Each row comes from the steps of one walk. Every step used is in the known rows, and no mark comes twice. Write the walk behind each row, first mark first.
Known rows
puna > zolir > nasefi: [ 1.82 -3.63 -3.66 -2.70  0.36  1.50 -0.03 -1.27 -0.72 -2.28  0.86  0.09
  0.03  0.11 -0.56 -0.01 -0.98 -1.95 -0.85 -0.65 -1.91  0.80  1.44 -1.39
 -1.01 -2.74 -0.62 -0.40  1.21  0.62 -0.15 -2.12  1.07]
puna > zolir: [ 1.57 -3.05 -2.44  0.21  0.00  1.83  0.31  0.52  1.09 -2.52 -1.44  1.19
 -1.16  0.61 -1.24  0.77  2.96 -2.27 -1.17  1.94 -1.30  2.20 -1.92 -2.77
 -0.80  0.82 -1.86 -1.07  1.02 -1.28  0.14 -1.45  1.26]
murop > puna > zolir > pogiv > laka: [ 1.84  0.54 -2.03  1.98  0.42  0.56 -2.13 -2.13 -1.36  1.13 -0.82 -3.06
 -1.75  0.42 -4.23  0.60 -1.83 -0.64  1.90  2.22 -1.58  0.05 -1.26  1.63
  0.68  3.40  0.69  0.17 -0.41  1.84 -1.54 -2.10 -0.05]
murop > puna: [-0.15 -2.02 -2.59  1.14 -1.20 -0.56  0.64 -0.08  3.71 -1.66  0.21 -2.31
  0.11  0.45 -3.57  0.62  2.97 -0.57  2.68 -1.80 -0.32  0.26 -3.26  1.71
  1.85  1.97  0.88 -1.51 -1.67 -0.60  0.04 -2.24  0.18]
murop > pogiv > zolir > puna: [ 2.37  2.77 -0.05  2.46  4.06 -0.92  1.31 -0.19  2.11  2.41  0.14  0.25
  1.68 -0.89 -0.30 -1.02 -3.25 -1.08 -1.77 -0.85 -1.49 -2.81  0.85 -2.31
 -0.43  0.18 -0.28 -0.47  1.00  2.11  0.70  2.10 -1.90]
zolir > puna > murop: [ 2.99  0.21 -4.13  4.93  3.29 -1.08  0.71 -3.11 -3.86 -1.01 -2.86  1.83
 -0.64 -1.06  1.44 -0.90  1.92  4.47 -2.42 -0.67 -2.53 -2.42  1.97 -3.23
 -0.70 -0.06 -1.62 -3.40  1.94  0.73 -4.50 -0.11  0.04]
laka > puna: [-1.75  0.19  0.96  0.31 -1.70  0.50  0.71  2.65 -1.00 -1.53 -1.73 -0.33
 -2.60 -0.04 -1.74 -0.53  1.99  4.54  0.10  1.77  1.83  0.58 -1.05 -3.19
 -0.25 -0.90 -0.11  1.89  1.43  0.78  2.03  0.04  1.38]
puna > murop: [-0.01 -0.01 -2.35  2.81  0.31 -0.41 -0.42 -1.52 -2.95 -2.26 -0.81  0.22
 -1.44 -0.66  1.22  0.23  2.49  2.79 -1.33 -2.37 -0.63 -2.09  0.72 -2.10
  0.40 -0.40 -1.44 -2.88  1.04  0.32 -3.02 -0.59  0.70]
laka > pogiv > zolir > nasefi: [ 2.53  1.18 -0.09 -5.90  1.75  0.04 -0.73  0.23 -2.68 -1.23  3.16 -1.64
  2.63 -1.51 -1.79 -0.69 -6.54 -1.23 -0.49 -3.27  0.02 -2.89  0.88 -0.62
  1.02 -4.24  0.48  3.43 -0.49  2.09  2.35  0.21 -4.41]
nasefi > murop > puna > zolir > pogiv: [ 0.72 -2.53 -1.80  1.90 -1.06  0.64 -2.22 -0.19  2.77 -0.88  0.05 -1.02
 -1.03  1.71  1.40 -0.80  2.35 -2.31  2.40 -1.27 -0.23  2.71 -0.56  5.57
  0.17  2.41  1.73 -2.59  0.18 -1.00 -3.00 -2.41  2.05]
zolir > pogiv > laka > nasefi > murop > puna: [-0.70 -0.18  1.80  1.17 -3.32 -0.97  0.36  1.13  0.54 -0.18 -0.30 -3.70
  0.97  0.62 -1.32 -0.42 -1.16 -1.28  4.07 -2.75  0.20  3.70 -4.14  8.39
  3.73  2.44  3.78 -0.53 -2.79 -1.51 -0.32  0.45  0.88]
nasefi > murop > pogiv > laka > puna > zolir: [-1.20 -0.48 -1.38  1.88 -3.01  1.91  0.53  2.82  0.98 -0.66 -3.02 -0.78
 -2.81  0.65 -4.21  0.68  0.01  0.17 -0.63  1.72  0.43  3.30 -5.63 -3.06
  0.14  2.37 -1.09  0.68  2.56 -0.52  3.63  0.46  3.64]
puna > murop > pogiv > laka > nasefi: [-2.04  1.68  3.29  0.57 -1.12  0.36  1.94  0.93 -4.29 -0.21 -0.49 -1.89
 -0.25 -1.34 -0.42  2.42 -2.11 -1.24 -2.12 -0.99 -0.58  0.90 -2.65 -0.82
  1.80  0.63 -0.83 -0.18 -1.30  0.82  1.02  3.55  0.67]
laka > nasefi > murop > puna: [-1.15 -2.10  1.28  0.57 -3.97 -0.85  1.92  2.44  2.58 -2.15 -0.46 -2.20
  1.65  0.65 -0.86 -0.04  1.64 -1.79  3.39 -3.56  0.52  4.52 -5.31  6.58
  3.62  1.41  2.94 -1.37 -2.70 -3.20  1.07  0.63  1.48]
nasefi > murop > pogiv: [-3.84  0.90  0.82  1.60 -3.17 -0.24 -0.05  2.02  5.03  2.90  1.06 -0.58
  0.84  0.85  1.98 -0.05 -2.66 -3.32  0.00 -5.20  1.43  1.26 -3.07  4.25
  0.72  1.86  0.83 -2.36  1.06 -1.23  2.20  2.81  3.23]
puna > murop > pogiv > zolir > nasefi: [-1.08  1.12 -0.52 -1.00  0.97 -0.35 -0.65 -0.71  0.18 -0.75  4.07 -2.42
  0.94 -1.03  0.56 -0.05 -4.30 -1.93 -0.75 -6.58 -0.31 -4.28  2.58 -1.38
  0.70 -3.62 -0.06 -0.92  0.66  3.15  0.66  0.00 -0.79]
pogiv > zolir: [ 0.42  2.62  2.43 -0.69  1.36 -0.42 -0.30  1.46  0.67 -0.72  2.08 -1.31
  0.98 -0.59 -1.39 -0.49 -2.30 -1.48  0.80 -1.52  0.60 -2.08  0.40 -1.44
  1.49 -1.27  0.70  1.82 -0.83  1.28  1.79  0.50 -3.08]

Which walk is each row?
[-0.61 -0.52  1.23  0.74 -3.66 -1.02  1.79  1.74  0.85 -0.95 -1.07 -3.25
  1.45  0.32 -3.21  0.17 -0.76 -1.29  3.72 -2.49 -0.07  3.95 -6.34  6.31
  4.15  2.20  3.04 -0.21 -2.71 -2.23  1.54  0.74  0.98] => pogiv > laka > nasefi > murop > puna
[-0.90  3.09  1.65  1.50 -0.72  0.17 -1.32  0.71 -4.11  1.29 -1.79 -2.56
 -3.44 -0.15 -2.80 -0.72 -2.13  5.35  1.20  3.39  1.39 -0.59  0.15 -1.32
 -0.04  0.73  1.00  3.23  1.28  3.13  0.66 -0.03  0.59] => zolir > pogiv > laka > puna
[-0.27 -2.29 -2.75  0.03 -2.99 -1.23  0.28  0.00  3.48 -1.12  0.84 -3.00
  1.70  0.85 -1.83 -1.09 -0.96 -1.03  4.11 -5.39 -0.18  1.71 -2.85  6.64
  2.65  0.30  3.20 -1.57 -0.99 -1.35  0.23 -1.69  1.77] => zolir > nasefi > murop > puna
[-3.01  2.78  0.98  1.51 -2.01  0.45  0.47  2.12 -0.84  1.73 -1.39 -2.66
 -3.05 -0.48 -4.99  0.75 -2.16  3.32 -0.37  1.57  1.52 -0.65 -3.20 -3.75
  0.31  1.60 -0.49  2.31  1.75  2.54  3.98  1.41  1.91] => murop > pogiv > laka > puna
[ 2.01  3.13  0.42  2.80  2.74 -1.31  1.16  0.38  2.69  2.82 -0.23  0.33
  2.37 -0.53  0.31 -1.80 -4.55 -1.32 -0.85 -2.26 -0.97 -1.51 -0.14  0.33
  0.28  0.61  0.83 -0.58  1.21  0.89  0.89  2.84 -1.14] => nasefi > murop > pogiv > zolir > puna
[-1.03  1.19  0.68 -2.56  0.78 -0.07 -0.37  0.07  1.48  0.20  4.73 -2.54
  1.64 -0.68 -0.06 -0.26 -5.63 -3.15 -0.09 -5.32  0.02 -3.24  2.26 -0.20
  0.47 -3.52  0.74  0.56  0.30  3.11  2.36  0.29 -1.08] => murop > pogiv > zolir > nasefi
[ 1.10 -4.28 -3.86  1.71 -2.67  0.94  0.62  1.36  4.83 -3.16 -1.78 -0.41
 -0.26  1.55 -3.12  0.32  3.79 -3.15  1.85 -1.12 -0.98  4.19 -5.77  2.06
  1.65  2.63  0.28 -2.44 -0.17 -3.27  0.42 -2.23  2.59] => nasefi > murop > puna > zolir
[-1.12 -0.07  4.72 -0.78 -3.49 -0.27  1.80  3.09 -1.35 -0.69 -0.90  0.22
  2.06  0.25  3.38 -0.88 -1.81 -1.53  0.76 -2.30  0.96  5.26 -2.85  6.06
  2.23 -0.43  2.59  0.20 -1.41 -3.21  1.04  3.55  1.47] => laka > nasefi > murop
[-3.05  2.94  1.73  2.05 -0.19 -0.13 -0.19  2.54  1.59 -1.16  2.02 -1.90
 -1.34 -0.76 -0.80  0.41 -0.29  0.18 -1.06 -4.53  1.74 -3.70 -0.77 -4.53
  1.18 -0.69 -1.12 -0.53  1.20  2.26  2.32  1.40 -0.40] => laka > puna > murop > pogiv > zolir
[-0.49  2.28  5.30 -0.01 -2.84 -0.53  0.09  1.59 -3.91  1.49 -0.97 -1.43
  1.35  0.09  2.23 -1.13 -5.03 -0.76  1.70 -1.17  0.57  4.27 -1.64  7.81
  2.46  0.73  3.49  1.28 -1.47 -1.35 -0.19  3.51  0.95] => zolir > pogiv > laka > nasefi > murop
[-2.84  2.92  5.70 -0.41 -1.73 -0.26  0.95  4.22  2.98  0.56  2.81 -1.71
  2.21 -0.20  1.42  0.03 -4.06 -4.84  0.23 -5.36  1.75  0.49 -2.59  2.55
  2.43 -0.63  1.49  0.42 -1.11 -0.26  3.94  4.02 -0.59] => laka > nasefi > murop > pogiv > zolir
[-1.79  3.15 -1.70  3.35 -0.23 -0.29 -0.74 -1.66 -1.54  2.73 -0.22 -2.52
 -1.47 -0.85 -3.26  1.81 -3.68  0.18 -1.29 -1.78 -0.91 -3.03 -2.23 -2.11
  0.98  2.64 -1.51 -1.33  0.97  2.40  0.49  1.28  1.02] => puna > murop > pogiv > laka
[ 0.98  0.50  4.04 -1.04  0.08  1.30  0.59  0.49 -5.60 -0.73 -0.82 -1.20
 -0.52 -0.51  0.52  1.10 -1.74 -1.83 -0.74  3.04 -1.05  3.35 -0.70  1.33
  0.93  0.55  0.68  1.57 -1.86  0.69 -0.56  1.80 -0.42] => puna > zolir > pogiv > laka > nasefi
[-0.05 -0.31 -0.25 -1.27 -2.44 -0.85 -0.45  0.03 -0.31  0.70  0.76 -0.73
  2.04  0.39  1.99 -2.30 -5.09 -0.46  1.87 -4.65  0.21  1.74  0.28  6.11
  1.05 -2.17  3.00 -0.19  0.69 -1.08  0.21  0.63  2.03] => zolir > nasefi > murop
[ 0.78 -0.62  2.76 -0.31 -0.54  0.94  0.89  0.54 -3.74 -1.54 -0.65 -2.55
 -0.51 -0.24 -1.37  1.44 -0.25 -2.12  0.77  2.18 -1.28  3.34 -2.15  2.36
  1.86  1.44  1.14  0.88 -2.70  0.28 -0.50  0.52 -0.32] => murop > puna > zolir > pogiv > laka > nasefi
[-3.04  2.61  0.62  0.53 -3.25  0.12  0.17  1.93 -1.13  1.84 -0.85 -3.13
 -1.87 -0.26 -3.67 -0.36 -5.16  2.91  0.76 -0.98  1.47  0.19 -2.76 -0.38
  0.84  0.09  1.07  2.37  2.21  2.25  4.10  1.63  2.78] => zolir > nasefi > murop > pogiv > laka > puna
[ 1.65 -4.93 -5.08 -1.82 -0.30  1.11  0.35 -1.38  1.62 -3.44  1.05 -1.54
  0.12  0.35 -2.61  0.35  0.95 -2.31  0.81 -1.85 -2.17  0.92 -0.49 -0.12
  0.15 -1.60 -0.04 -1.36  0.16  0.34 -0.12 -3.66  1.20] => murop > puna > zolir > nasefi
[-0.84 -1.50 -1.70  1.85 -3.35 -1.23  0.38  1.05  4.70 -0.68 -0.35 -2.18
  1.06  1.03 -2.31 -0.66  0.93 -1.15  4.06 -4.04  0.46  2.42 -4.78  5.98
  2.90  2.30  2.60 -1.77 -1.26 -2.52  0.56 -1.10  1.65] => nasefi > murop > puna
[-3.53  0.37 -1.72  3.28 -0.88  0.06 -0.26 -0.25  1.85  0.16  0.96 -0.54
 -1.34 -0.18  1.68  1.51  1.32 -0.99 -2.43 -4.96  0.23 -2.51 -0.71 -1.72
 -0.06  1.04 -2.20 -4.36  1.47  0.94 -0.68  1.07  2.48] => puna > murop > pogiv
[ 1.01  3.55  0.86  1.32  1.17 -0.29 -2.54 -2.39 -3.99  3.47 -0.13 -2.64
 -1.17 -0.28 -1.56 -0.23 -5.03  1.11  1.26  1.82 -0.60 -1.43  1.62  2.46
  0.39  1.80  1.41  1.47 -0.14  3.04 -1.87 -0.04 -1.04] => zolir > pogiv > laka
[ 4.50  2.62 -0.05  1.93  4.75 -1.06  1.15 -0.91 -0.48  1.03 -0.80  0.75
  1.85 -1.10 -0.86 -1.80 -2.75  1.03 -0.80  0.97 -1.96 -2.24  1.68 -2.39
 -0.07 -0.63  0.42  0.91  0.51  1.61 -0.41  1.09 -3.23] => pogiv > zolir > puna
[ 2.04  1.55 -0.92  1.37  1.25  0.85 -2.34 -2.09 -3.09  2.04 -0.83 -1.77
 -1.90  0.22 -2.57  0.34 -3.29 -0.50  0.56  3.07 -1.46 -0.04  0.29  0.86
 -0.26  2.46  0.26  0.99  0.57  2.21 -1.70 -0.94 -0.10] => puna > zolir > pogiv > laka
[ 1.26 -0.64 -1.79 -2.40 -2.25 -1.19 -0.13  1.32  2.58 -1.70  1.60 -3.38
  2.95 -0.05 -3.60 -1.10 -3.29 -1.77  3.46 -5.97  0.48  0.51 -4.71  5.56
  3.58 -0.44  2.76  0.56 -1.48 -1.16  2.26 -0.81 -1.36] => laka > pogiv > zolir > nasefi > murop > puna
[ 1.34 -4.73 -4.61  1.08 -0.90  1.40  0.74  0.46  4.29 -3.73 -1.25 -0.60
 -1.15  0.94 -4.00  1.36  5.35 -2.81  0.85  0.57 -1.59  2.45 -4.62 -1.37
  0.69  2.30 -1.07 -2.24 -0.30 -1.80  0.40 -3.26  1.35] => murop > puna > zolir
